Each row comes from the steps of one path. Every step used is in the known rows, and no mark comes twice. Write the path behind each row, first mark first.
Known rows:
X > A: [-19.0 -35.6  -8.9  -7.0   0.5   4.4 -28.7  53.8  -6.4  17.8   6.6   4.6
  58.1  -8.9 -28.7  -5.9 -69.7  -3.4  -8.7  -1.3  26.8  -3.0]
K > T > A: [-15.5 -30.4  -6.5 -21.2   5.0 -30.0 -41.5  16.2 -28.9  16.6  -0.3 -29.8
  55.8 -35.3 -21.6 -20.4 -27.0   1.3 -20.7 -17.6  47.0 -34.7]
X > T: [-23.0 -34.8  -8.6  -2.0 -13.2 -27.1 -12.1  14.9 -11.5  10.8   9.3 -12.3
  41.1   9.6 -42.9 -10.1 -49.3  11.1 -13.9  -8.0  25.8 -19.6]
D > T > A: [ -9.4 -40.3 -15.3 -11.1  14.8 -39.6 -27.8   0.9  -9.6  23.6   6.2 -35.9
  36.8 -32.1 -11.1 -16.1 -23.2  33.9  -9.6  40.7  22.8 -35.9]
A > X: [-21.0   0.5  17.3 -15.9   9.3  21.5  25.2  19.3 -49.2   7.3 -13.1 -20.9
  13.4  18.0 -52.3   6.5  -2.2 -27.2  12.3  -9.0 -10.2 -23.2]
B > D: [-10.4 -32.0  -3.5  -3.6  31.0  12.6  -8.5  32.2  -4.8  24.4  13.1 -16.2
  29.9   4.8 -75.1 -21.4 -22.8 -17.5  16.9  -3.9  35.0  -7.7]
R > D: [  7.4 -12.4 -22.7 -16.0 -23.3  20.4  -8.7   7.6   2.8  21.9 -32.9  -4.1
  33.0  -8.8 -58.0 -27.9  -0.5 -15.1  -9.4  17.3  33.1  -8.9]
K > T > A > X > D: [-33.6  -6.5  -2.2  -2.3  55.1  -3.0 -23.7 -30.3 -43.0  -1.4  -6.2 -23.0
  23.5 -22.2 -11.5 -32.7 -18.3  -9.2  -4.2 -26.1   6.3 -28.5]
D > X > T: [-13.0 -14.0 -35.4  -3.0  26.1 -29.1 -16.0   0.5  -1.0   5.8  10.7  -5.1
  35.6   3.2 -55.8 -11.9 -36.6  -3.3 -13.8 -16.7   2.3 -24.9]
B > D > P > R: [  1.0 -32.0  12.2  13.5  25.9   5.4 -33.6  24.7  14.8  31.9  -6.4  -9.6
 -11.2   0.7 -65.9  10.1 -41.3  -6.4  13.9 -19.8  22.9   2.0]
T > A > X > D > R > P: [-15.2   3.5   0.4   8.9  50.1  11.6 -15.0 -25.0  13.1  -1.7 -18.5   5.1
  -8.0 -16.4 -38.8 -32.6 -13.3   0.8 -27.7   4.2 -10.1 -25.7]
X > A > T: [-35.6 -25.4 -17.3 -16.2   6.8  -7.2 -47.3  30.5 -12.4  19.5  13.1 -10.8
  39.2  15.7 -15.6  12.4 -56.9   2.1 -15.3   2.9  13.2  -3.3]
A > T > X > D > R: [-36.7 -29.1 -10.4  20.3  47.6 -20.4 -23.4 -53.8  23.4  21.7 -23.8   0.0
 -14.5  20.2 -45.6 -30.7  -3.6  -4.3   6.9   4.7  -4.2 -29.2]
X > D: [-15.1 -32.5  -6.6   7.7  13.6   4.7   0.8  12.5   1.6  16.7 -20.3   0.6
  34.2   3.4 -39.1 -39.8 -51.0 -14.0   1.9   6.5  24.7  -5.4]
T > A: [ -7.7 -39.0  -1.2 -26.4   3.4  -6.7 -14.1  27.3 -11.0   9.0 -15.9 -20.9
  48.2 -28.9 -35.9 -24.0 -29.8   7.1  -3.9  26.6  33.0 -19.7]
T > A > X: [-18.7  -9.7  13.9 -29.1  27.7  13.6   5.1   8.3 -41.6  -5.0 -13.7 -29.4
  21.9 -15.4 -38.0  -6.7  -0.9  -3.9   8.6  16.0  -5.6 -25.8]
P > R > D > T > A > X > K: [-22.2  -1.1 -27.8   7.3  22.5   0.0 -17.8 -29.1 -27.3  24.6 -16.4   0.0
 -12.1 -32.3 -16.1  18.1   8.6  52.9 -12.5  30.7  43.5 -22.8]
A > T: [-26.6 -18.9  -6.0 -23.6  -4.8 -12.4 -12.7  15.8 -22.5  20.3  -7.7 -26.6
  21.8  27.1 -37.6   7.8 -19.9 -10.3  -6.4   5.2  13.1 -16.5]
P > R > D > T > X: [ 12.2   4.1 -15.0  29.2  -8.8 -17.1 -18.4 -32.2  23.1  27.9 -52.7  -6.1
 -27.0 -29.5 -31.5  -5.3  14.0   6.4   8.2  40.1  32.1 -13.0]
R > D > T > A > X: [ -2.7   5.2 -27.2 -14.7  26.0   3.3 -21.5 -50.1 -20.4  11.7 -12.3 -36.8
   2.8 -30.6 -21.7 -17.0  35.3  23.6  -5.8  43.4  -8.3 -33.4]
D > T > A > X > K: [-39.2 -16.8 -13.4 -16.2  51.5  -6.8   3.3  -7.4 -54.2  19.0  19.8 -16.8
  29.1 -30.5  -8.2  -2.4  -7.8  46.9  -4.6  25.1  17.6 -38.4]
T > X: [ -3.1 -10.1  16.5 -10.1   8.8   8.7  17.2  17.5  -6.0   8.0 -38.5  -7.4
  27.6 -24.5 -47.0 -33.9 -10.9 -25.8  21.9  21.6  13.1 -13.4]
D > P > R: [  3.2 -30.0  16.9   3.7 -20.0  -8.7 -18.7  30.7   4.8  29.9 -33.7  -6.1
  -2.4  -3.1 -43.8  22.5 -48.7  -5.7  -4.5 -12.9  15.0  -7.4]
D > T: [-10.0 -32.4 -11.9   3.7  -2.3 -33.1  -7.4  13.1 -15.9  36.8   6.0 -28.4
  29.6   1.7 -26.8  -2.9 -24.1  11.3  -5.5  17.5  17.9 -34.0]
B > D > R > P: [ -2.2 -13.7  -5.7  11.7  26.6   3.8 -26.6  24.3  31.4  30.4  15.1   4.7
   4.3   7.7 -86.9 -21.2 -15.9 -16.2 -23.5 -17.7  31.4 -20.8]
P > R > D > T: [  6.2 -14.8 -25.4  25.4 -30.6 -26.4 -30.6 -10.0  12.0  41.8 -28.3 -12.3
 -12.7  -2.9 -35.3  17.7  -6.8  15.9 -14.4  21.2  43.8 -16.6]

Write each row's path:
[-27.0  -4.5 -43.5 -19.3  47.2  -8.3 -52.1  13.7  -2.7  14.4  15.3  -3.9
  33.8   8.8 -30.4  10.6 -45.2 -13.0 -14.5  -4.7  -9.4  -7.7] | D > X > A > T
[-14.5  -3.7  12.0  19.9  36.5  -3.8 -27.6 -40.9  27.3  11.5 -56.5  -3.2
 -37.6  -6.0 -15.1 -12.7 -38.0  -6.3  13.9  13.0 -14.2   9.0] | A > T > X > D > P > R
[-34.1  -9.2   6.3  -2.7  10.0  -5.1   9.2  -4.7 -43.7  -2.5  11.0 -21.1
  13.8  24.3 -46.1   7.7 -20.3   0.1  -1.9 -18.8 -11.7 -25.3] | A > X > T
[-12.4 -46.3 -26.7  12.3  41.0 -33.9 -30.4 -25.0   7.9  21.0   1.0 -23.4
  32.0 -33.2  -0.5 -43.8 -42.1  37.3  -7.7  43.3  20.2 -23.6] | X > D > T > A
[-48.1   2.5  -0.7 -13.5  25.3   7.9  13.0  19.4 -81.2  23.3  14.4  -0.8
  39.3   0.1 -31.8   4.2 -15.7 -10.5 -11.9 -56.5  35.5 -34.8] | A > X > K > T
[-11.1 -13.3  16.8  10.4  47.8  12.5 -23.4 -27.1  -4.9   0.5 -39.3  -8.8
 -25.6 -21.8 -18.8  -1.4 -38.6  10.3   8.9   3.5 -19.8  -3.9] | T > A > X > D > P > R
[-27.0 -13.0 -47.2 -27.2  61.5 -23.2 -29.5  10.3 -33.9  19.6  12.5   6.9
  66.4 -55.2 -28.7 -27.5 -31.5   7.5 -28.2 -28.4  55.1 -36.7] | D > X > K > T > A
[ -8.8 -17.6  -4.7  16.5  62.7 -10.8 -10.2 -14.9   5.5  24.9  11.6 -26.9
   4.9 -24.9 -48.1 -38.0   3.3  -1.6  33.0  29.9  12.4 -20.4] | B > D > T > X
[ 18.4   9.1 -39.7   6.0  -0.5   4.1 -20.4  -1.7  21.7  22.1 -50.1  13.0
  -8.5  -6.7 -73.3   9.4  -0.7 -26.1  -8.8  -1.3  29.5  -7.2] | P > R > D > X
[-15.1  -3.8  10.5  -0.4  48.1  33.9   6.1 -22.1 -15.2   8.4 -21.7 -10.1
  -0.5   3.3 -33.7 -29.4 -27.8 -17.9  11.6 -11.4 -45.9  -9.8] | A > X > D > P
[-40.2  -3.7  -7.5 -21.3  30.8   8.1  13.4   5.5 -26.2  15.7 -19.9   6.0
  26.7 -11.1 -29.1 -18.4 -15.0   2.6   7.8  21.0  31.9  -9.1] | A > T > X > K
[-21.9  -4.1   1.3  -8.3  65.4   3.7 -38.9 -45.1 -30.1   3.6  -7.7 -26.8
  16.4 -35.9  -3.7 -39.9 -25.2  -2.3  -8.2 -32.7 -26.2 -26.7] | K > T > A > X > D > P
[-23.6 -57.9 -15.0  25.7  20.9 -20.9 -16.4  -8.9  17.4  33.7  -6.0   7.8
  17.0  22.1 -60.6 -25.2 -32.8   0.4  -8.3 -18.8  20.8 -33.6] | X > D > R
[-18.1  -7.3  -2.9  18.2  35.5  -8.6 -10.3 -20.8  -5.7  10.6 -27.4  -2.2
  30.3 -30.1 -21.7 -61.4 -29.0 -31.1   7.9 -18.8  26.0 -14.7] | K > T > X > D
[ -8.9  13.0 -56.6   9.4  15.6  -8.0 -34.2  -1.0 -11.5  38.3 -22.6  31.4
  18.4 -23.8 -52.5   7.7 -14.6  -9.6 -32.9 -47.7  74.2 -18.8] | P > R > D > X > K > T
[-15.2 -19.0   5.5  -2.2  21.1  15.0 -16.1  33.5   4.4   5.4 -17.0  10.1
  44.9 -34.9 -26.1 -28.8 -51.2 -14.8  14.2  20.2  13.7   0.3] | T > X > A
[-10.4  12.7 -60.3   4.3  19.1  -2.2 -75.2  -8.9  25.0  20.6 -20.0  12.4
  -7.8   6.0 -39.0  32.3 -28.1  -6.5 -24.0  -1.6  14.9   6.6] | P > R > D > X > A > T
[-10.5   6.2 -72.4 -28.8  49.4  -0.6 -44.3 -21.6 -13.8  21.5  -6.7  13.8
  59.9 -66.3 -36.1 -45.8  -0.9  10.7 -37.6 -14.1  60.1 -29.5] | R > D > X > K > T > A
[ -1.9 -33.7   7.8  25.3   8.6  -1.8 -22.4   5.0  22.0  26.0 -38.2   7.3
  -7.1  -1.4 -31.1  -6.6 -69.7  -3.5   0.3 -10.1  11.9   5.5] | X > D > P > R
[-35.6 -34.7 -20.6 -24.4  17.5 -19.2 -27.6  27.3 -43.7  24.4  11.2  -1.8
  74.2 -46.9 -15.2 -24.7 -43.2  24.1 -28.2 -20.8  77.5 -32.5] | X > K > T > A
[-25.7 -20.1 -16.2  12.8  77.7   0.3   3.0  -3.8  -7.6  33.4  24.0   2.2
  23.4 -35.7 -43.8 -42.9 -11.2  22.0  23.5  25.6  42.6 -18.6] | B > D > T > X > K
[-23.1   1.2 -38.8 -17.1  40.1  15.3  -8.4 -38.0 -36.4  20.5   0.3  -8.8
  20.5 -41.3 -15.9 -21.9  22.0  47.3 -13.5  38.9  22.2 -30.2] | R > D > T > A > X > K
[  5.5 -12.8 -35.5   1.3 -13.6 -12.1 -21.0 -18.1   3.6  36.6 -12.4 -20.6
  21.5 -12.1 -35.5 -21.3   6.5  12.3 -15.5  29.5  23.1 -25.2] | R > D > T
[-24.1  11.7  -7.0  14.7  51.1 -11.5 -40.6 -35.6  -5.9   6.2  -1.8  -3.0
  -0.9 -19.9 -23.3 -30.3 -13.1  -5.7 -44.5 -39.5   4.1 -41.4] | K > T > A > X > D > R > P
[ -9.7 -15.3 -34.1  -7.7  39.6   3.7 -31.3  38.1   3.7  14.2   9.6  11.9
  52.4 -15.1 -43.6  -6.3 -57.2 -19.3  -7.6  -7.3   3.0  -9.1] | D > X > A
[-35.0 -29.9  -0.8  22.8  41.4   2.8   2.1 -28.1 -12.3  22.4  -4.0  -0.1
  -9.6  36.2 -63.2  -9.0  -4.3 -11.4   3.1 -30.0 -16.1 -38.6] | A > X > D > R
[  4.2  -3.9 -63.5 -18.2  34.3 -13.0 -48.9 -44.3  24.2  -4.3 -11.6  -5.4
  35.0 -41.5 -49.4 -44.5  -7.8  22.6 -25.5  21.9  14.2 -21.4] | R > D > X > T > A
[-11.3  13.0 -67.9 -20.2  36.4  12.3 -64.7 -16.3  17.3  16.9  -4.3   5.6
  27.4  -2.0 -36.7  -7.9 -16.3 -10.5 -23.9   9.3  -3.9   0.5] | R > D > X > A > T
[-42.6 -31.0  -9.3  14.9  58.6 -27.1 -42.8 -50.3 -26.5  17.6  10.1 -15.7
   6.9  -2.2 -33.8 -18.2  -1.7   4.7 -16.8 -50.3   4.8 -58.6] | K > T > A > X > D > R
[-18.8  14.1  -7.0  20.0  39.6  -5.6 -21.4 -39.1  43.6  10.2 -35.4  11.3
 -20.0   1.1 -35.6 -43.2 -12.8 -16.2 -21.9  15.3  -6.2 -12.9] | A > T > X > D > R > P
[-26.6  -9.4  -7.6  22.2  46.7  -4.8   8.3 -32.5 -27.5  20.4   3.0 -23.3
  -2.7  15.7 -18.9 -15.1 -12.1   3.0   8.2   8.1 -22.9 -26.6] | A > X > D > T
[ -1.7   1.7   2.2  28.0  32.7   5.6  -2.7 -15.3  49.8  11.4 -42.9  27.6
  -3.0 -23.2 -48.3 -61.3 -24.4 -23.3 -15.7  12.8   8.1 -13.2] | T > X > D > R > P
[-27.1  -3.2 -42.0 -14.4  43.6 -13.2 -10.1  22.8 -38.3  30.9  13.7  14.9
  57.8 -22.8 -43.3 -15.3 -31.4 -14.6 -24.9 -52.7  48.4 -34.9] | D > X > K > T
[  1.5  -4.9 -33.2  11.5  21.1   2.5 -44.0 -24.5  24.0  21.9 -14.7   1.7
  26.8 -50.5 -11.5 -39.0 -13.6  15.0  -0.6  46.9   9.2  -8.6] | R > D > T > X > A
